Each row was made from one path, in order. Every step used is in the known rows, and no mark comes twice. Write each row's path.
Known rows:
ponaved -> pato -> vinet -> soze -> torafil -> togu -> fafepi -> lidap: [-14.3  29.4  -4.7  -7.8 -16.4  -1.2  34.7 -16.0  11.8  18.2   9.2  25.1
 -52.7  27.4 -14.5  31.0   3.6 -22.2  39.6   2.0 -55.7  24.0]
soze -> torafil: [-25.5  10.4  -6.1   8.2  -3.3 -12.1  14.7 -10.7  -0.5  19.6  -1.2   0.9
 -12.3  18.4 -10.7  11.4   3.5  -3.0  -0.1  -7.8 -26.5  10.2]
fafepi -> lidap: [ -9.7  14.5  -5.0   3.3  -6.2 -19.1   6.9   2.4  15.1  13.8  11.8   6.5
 -15.0  12.4 -22.5   2.4  -2.4  -2.8  15.6   8.6 -13.4  10.6]
togu -> fafepi -> pato -> vinet -> soze -> ponaved: [-17.3  17.7   6.1  -1.4 -10.4  33.9  23.3 -22.7  14.8  -6.1  -3.9  21.1
 -33.5  12.1  41.7  61.5  10.9   3.2  -9.5  -1.5 -63.1  13.9]
togu -> torafil -> pato -> vinet: [ -4.6  23.7  10.5   4.8 -13.3  14.2  16.4  -3.5   4.5  -5.3  -2.2  22.0
 -16.0  12.9  14.4  18.9 -15.9  -8.4  -1.6   5.7 -41.4  27.7]
torafil -> pato -> vinet: [ -4.5  31.1  13.2  -6.5 -10.2  10.9   6.6 -16.6   0.4  -4.6  -3.1  19.3
 -26.5  16.6  15.4  19.6 -14.6  -3.7 -13.0   8.4 -24.2  34.4]
dunibi -> torafil -> lidap: [ -8.5  22.6 -11.3   7.7 -18.3   1.2  28.7   9.4  -7.8  21.8  -9.3  -6.4
 -16.0  10.8  -1.3  -0.7  -1.6  18.8 -11.0  -1.6 -17.6  20.2]
fafepi -> pato: [ -8.8  17.2 -14.6   2.7  -9.3  -6.7   7.4  -8.3  24.3  -4.7   1.9   7.4
 -24.1   9.3   8.0  26.4   1.8  -7.2  -3.1   0.3 -14.5   9.3]
togu -> fafepi -> pato -> torafil: [ -5.1   6.7 -13.7   0.1   0.3 -13.1  23.4 -21.5  16.9   5.1  20.1  30.5
 -32.9  -3.0  16.1  50.1  14.3 -29.3   2.9   3.1 -23.4  13.6]
ponaved -> pato: [  8.6  12.0   9.4  -2.1 -24.1 -11.2  -8.1  -3.2   3.7   6.9  13.3  16.5
 -15.7  14.9 -16.6   2.0   4.9 -10.2   4.7  15.8  -2.1  15.8]
vinet -> pato -> torafil -> togu -> fafepi: [ -7.9   5.3  -0.9  -2.7   9.6  19.2  49.7 -18.2  -8.6  12.0   8.8  29.2
 -50.1   5.4  19.9  26.2  12.9 -14.9  -0.2  10.7 -39.2  17.0]
vinet -> soze -> torafil -> togu -> fafepi -> pato: [-17.8  18.5 -36.8   3.3   0.2   2.0  51.5 -15.6  21.7   5.5  -9.2  14.1
 -48.5  23.3  24.8  39.7  11.8 -10.9   8.1 -17.8 -55.0  10.9]
togu -> fafepi -> pato -> vinet -> soze -> torafil: [-31.4  24.9 -13.6  -0.6  -1.8  12.7  32.3 -31.8  18.1   0.4  -3.1  16.6
 -39.3  13.0  28.6  65.2  11.3 -17.3  11.1 -21.7 -73.1  12.3]
vinet -> togu: [-13.4  14.7  10.1   6.7  -0.6  -3.4  -4.0 -20.5  -0.5  13.7  14.3  15.8
 -22.1  21.4   6.7   4.7   5.6 -18.1 -13.5  -3.7 -20.2   7.0]
ponaved -> pato -> vinet -> soze: [-12.9  21.3  22.1  -6.4 -19.8  18.5  -5.8 -21.9  -0.5 -10.4  16.0  10.5
 -23.1  20.1   5.5  29.9   6.0 -16.5  17.7   5.4 -37.0  16.8]
ponaved -> pato -> vinet -> togu: [ -8.6  28.6  33.3  -5.7 -20.1   6.0 -19.4 -30.9  -1.8   7.6  22.3  27.2
 -35.5  24.1  -3.2  20.0   1.1 -34.2  -0.9   7.9 -21.8  18.3]
ponaved -> pato -> vinet -> soze -> torafil -> togu -> fafepi: [-10.1  25.1  -1.2  -8.0 -14.7  13.1  34.5 -22.1   0.0  11.1   0.0  24.1
 -51.2  27.2   3.3  32.4   8.4 -20.1  24.2  -1.1 -56.0  23.3]
pato -> torafil -> togu -> fafepi -> lidap: [ -1.9   8.7 -15.9  -1.9   5.6 -21.3  39.4  -7.2   9.9  22.5  21.9  28.2
 -43.7   8.7 -14.8  17.4   4.1 -24.8  25.5  17.1 -19.4  20.2]
torafil -> pato -> vinet -> togu -> fafepi -> lidap: [  2.6  39.1  14.4  -5.8  -7.3  -4.6  11.1 -24.5   9.9  18.4  12.0  50.5
 -45.6  17.3  11.6  24.5  -9.6 -24.6  -8.6   2.9 -41.4  32.8]
soze -> vinet: [-22.8  17.6   5.9   7.0   1.8  -0.9 -18.9 -21.2  -2.5   4.1 -12.3   6.7
 -17.9  21.3  -0.4   0.1  -6.5  17.6 -11.2   4.2 -20.7  11.4]
soze -> vinet -> togu -> torafil -> lidap: [-36.8  23.5  12.9  17.3   3.0   2.5   3.6 -19.2  -8.8  16.6  -0.1  18.0
 -27.9  36.1  19.1   3.3 -10.7  10.1  -6.3  -2.7 -47.7   1.5]
pato -> vinet -> soze: [-26.9  18.0  11.0  -1.8   0.9  24.7   8.7 -22.9  -0.8 -11.0   6.0   0.0
 -20.6  17.0  17.7  31.8   5.3  -6.5  11.8  -4.6 -49.8  12.3]

Write each row's path:
[  4.3  31.7 -21.6 -11.8  -4.7  10.4  39.6 -12.7  26.8  -0.9 -11.4  27.1
 -64.3  11.6  16.5  38.6  -2.2 -14.0  12.1   7.9 -36.0  23.7]
torafil -> togu -> fafepi -> pato -> vinet
[-43.1  14.1  14.8   4.7  14.8  27.4   7.9 -36.4 -16.8   0.7  -3.0  10.3
 -45.8  23.6  20.3  18.4  -4.8   4.1 -13.7   6.7 -34.9  16.6]
soze -> vinet -> pato -> torafil -> togu
[ -2.9   8.5   7.3  -4.2 -13.5  -9.3  10.3 -14.0  -3.8   6.5  26.7  17.5
 -35.4  20.1 -13.9  11.9   3.5 -30.6  12.5  22.1   4.1  23.9]
ponaved -> pato -> torafil -> togu
[ -3.0  17.7  10.4  15.3  -9.4  -0.4   5.1  -8.0   2.3   6.9   9.0  31.2
 -13.6  23.6  20.2   2.6  -8.2 -20.2 -23.7  -5.1 -33.4  18.1]
vinet -> togu -> torafil -> pato
[-24.9  22.0 -12.5  -3.9   5.0  19.1  49.2 -23.2  -0.6  11.1  -9.4  13.6
 -49.2  25.2  15.7  34.2   7.5 -10.4  18.8 -11.3 -68.4  18.8]
pato -> vinet -> soze -> torafil -> togu -> fafepi
[-12.7  10.6  -6.5   9.5  -7.7  -3.0  39.8  13.9   0.4  11.8   4.9   7.0
 -14.0  16.8   4.2   5.7  -3.6  10.4  18.3   8.6 -35.6   3.8]
togu -> torafil -> lidap
[-15.5  32.8 -26.2  -5.7  -4.2   3.5  47.8 -20.3  23.0  11.2 -14.8  22.2
 -63.4  17.5  10.3  46.0  -1.0 -17.4  11.6  -5.5 -48.4  22.8]
soze -> torafil -> togu -> fafepi -> pato -> vinet
[-31.5  36.9  21.1   2.9  -5.1   6.1   4.1 -39.3  -8.4  15.5   3.2  24.5
 -34.0  32.7  18.9  27.9 -11.0 -23.7 -26.7 -15.4 -43.1  31.6]
soze -> torafil -> pato -> vinet -> togu
[-18.5  25.9  22.7   9.9 -25.9  47.9   4.9 -12.5 -13.5  -2.1 -18.2   1.1
  -6.9  19.1  34.4  26.4  -7.2  19.0 -48.6  -9.7 -47.9  40.8]
dunibi -> torafil -> pato -> vinet -> soze -> ponaved
[-19.9  13.1 -16.5   0.2   2.3  -4.9  25.2 -18.4  16.8  -5.4  15.7   8.9
 -43.9  15.0  10.6  36.3   0.9 -28.4   4.2   6.2  -9.4  16.3]
fafepi -> pato -> torafil -> togu
[-22.4  14.9  27.0  11.9 -14.9  43.0  16.2  -8.1  -4.7 -11.4  -2.9  13.3
  -4.9  24.5  39.3  32.4  -9.5   9.9 -19.1   0.4 -64.5  23.5]
togu -> torafil -> pato -> vinet -> soze -> ponaved
[-47.3  10.0  25.9   7.9  12.7  22.9  -8.8 -41.8 -18.1   1.5   4.5  11.5
 -25.3  12.8  20.8  26.9   1.2   3.6 -18.2   2.0 -38.2   9.6]
soze -> vinet -> pato -> torafil
[-46.9  19.0   6.5   3.5   2.0  18.0  16.2 -30.0  -5.7   2.9   1.8  -5.4
 -19.8  23.7  12.1  38.6   5.1  -9.9  11.5 -18.0 -61.9  10.5]
pato -> vinet -> soze -> torafil
[-26.3   6.7   7.4   0.8   8.8  23.1  34.1 -20.0 -11.2   2.7  12.6   8.9
 -40.3  14.2  16.3  21.9   5.1 -14.0  -2.4   7.3 -28.2  14.5]
vinet -> pato -> torafil -> togu
[ -1.9  -2.3  16.3  -0.4 -15.5  15.2  26.0 -16.3 -11.5  10.9  22.6  30.1
 -33.4  23.8  16.0  30.3  17.8 -13.5  -1.7  19.0 -30.2  21.6]
vinet -> soze -> ponaved -> pato -> torafil -> togu -> fafepi
[ -9.7   2.6  26.5   4.9 -27.1  17.0  -7.7  -8.2  -6.2   1.8  12.1   8.7
  -4.8  26.4   8.9  15.8  11.2   8.0 -11.8  10.7 -24.7  11.3]
vinet -> soze -> ponaved -> pato
[ -9.9  27.2 -11.9   4.3 -20.8  46.8  38.7  -9.1  13.7   1.2 -24.9   9.5
 -45.7  13.0  35.7  45.4   4.9   8.2 -23.5  -9.2 -59.6  29.4]
dunibi -> torafil -> togu -> fafepi -> pato -> vinet -> soze -> ponaved
[-28.7  18.3   3.1   1.8  14.0  10.3  23.6 -29.1  -2.4  17.5   2.6  31.5
 -56.0  14.6   7.0  21.5  -2.2   0.7   4.7  11.2 -44.7  17.9]
soze -> vinet -> pato -> torafil -> togu -> fafepi -> lidap
[  5.6  31.7  21.3  -8.5 -21.0 -11.1  -5.0 -22.9  12.6  24.4  27.9  48.5
 -46.4  14.9 -15.7  24.1   3.6 -37.0  16.4  12.8 -32.0  20.7]
ponaved -> pato -> vinet -> togu -> fafepi -> lidap
[ -0.4  23.5  20.9  -9.3 -24.4   4.3  -8.9 -15.1   2.3   0.5  11.7  17.0
 -26.6  14.6 -13.3  19.7  -1.3 -16.9  13.2  17.2 -16.0  21.5]
ponaved -> pato -> vinet
[-32.8  12.1  27.2   2.4  -7.3  38.3   6.5 -20.0  -8.4  -4.7   0.6  -1.4
 -13.7  22.7  24.3  35.2   5.2  11.2 -10.3   1.5 -52.1  12.6]
pato -> vinet -> soze -> ponaved
[-24.7  -5.5  35.1   6.3 -18.1  14.8  -7.7 -22.8 -16.0   1.3  34.2  11.2
  -4.1  20.9  11.5  34.9  16.2 -13.1  -9.5  12.1 -22.8  13.6]
vinet -> soze -> ponaved -> pato -> torafil
[  1.1  19.5 -20.3   8.7 -15.7   7.0  22.5   9.5   1.7  14.7 -18.6  -5.9
 -25.4  13.2 -10.6 -12.7  -2.5   3.7 -14.6  -0.9 -11.1  26.1]
dunibi -> torafil -> togu
[-17.4   5.7  -4.2   0.3   6.7  -3.4  24.9 -14.8  -4.7   6.5  16.8   7.2
 -33.0  17.2  -1.1  14.3   2.1 -21.8   7.0  11.8  -8.9  18.5]
pato -> torafil -> togu
[-12.8  -3.2  34.2   4.1 -23.8   0.4  -9.5 -15.5 -13.0  12.9  29.3  17.9
  -8.4  15.2  -7.4  24.8   9.0 -13.3 -13.4  23.1  -2.1  19.0]
soze -> ponaved -> pato -> torafil
[-32.8  34.7   4.9   5.6  -6.3  12.5  28.9 -17.8  15.8   1.0  13.4  19.5
 -44.4  24.1  30.5  46.0  -8.2 -20.2  10.0  -6.2 -55.1   5.7]
fafepi -> pato -> vinet -> togu -> torafil -> lidap
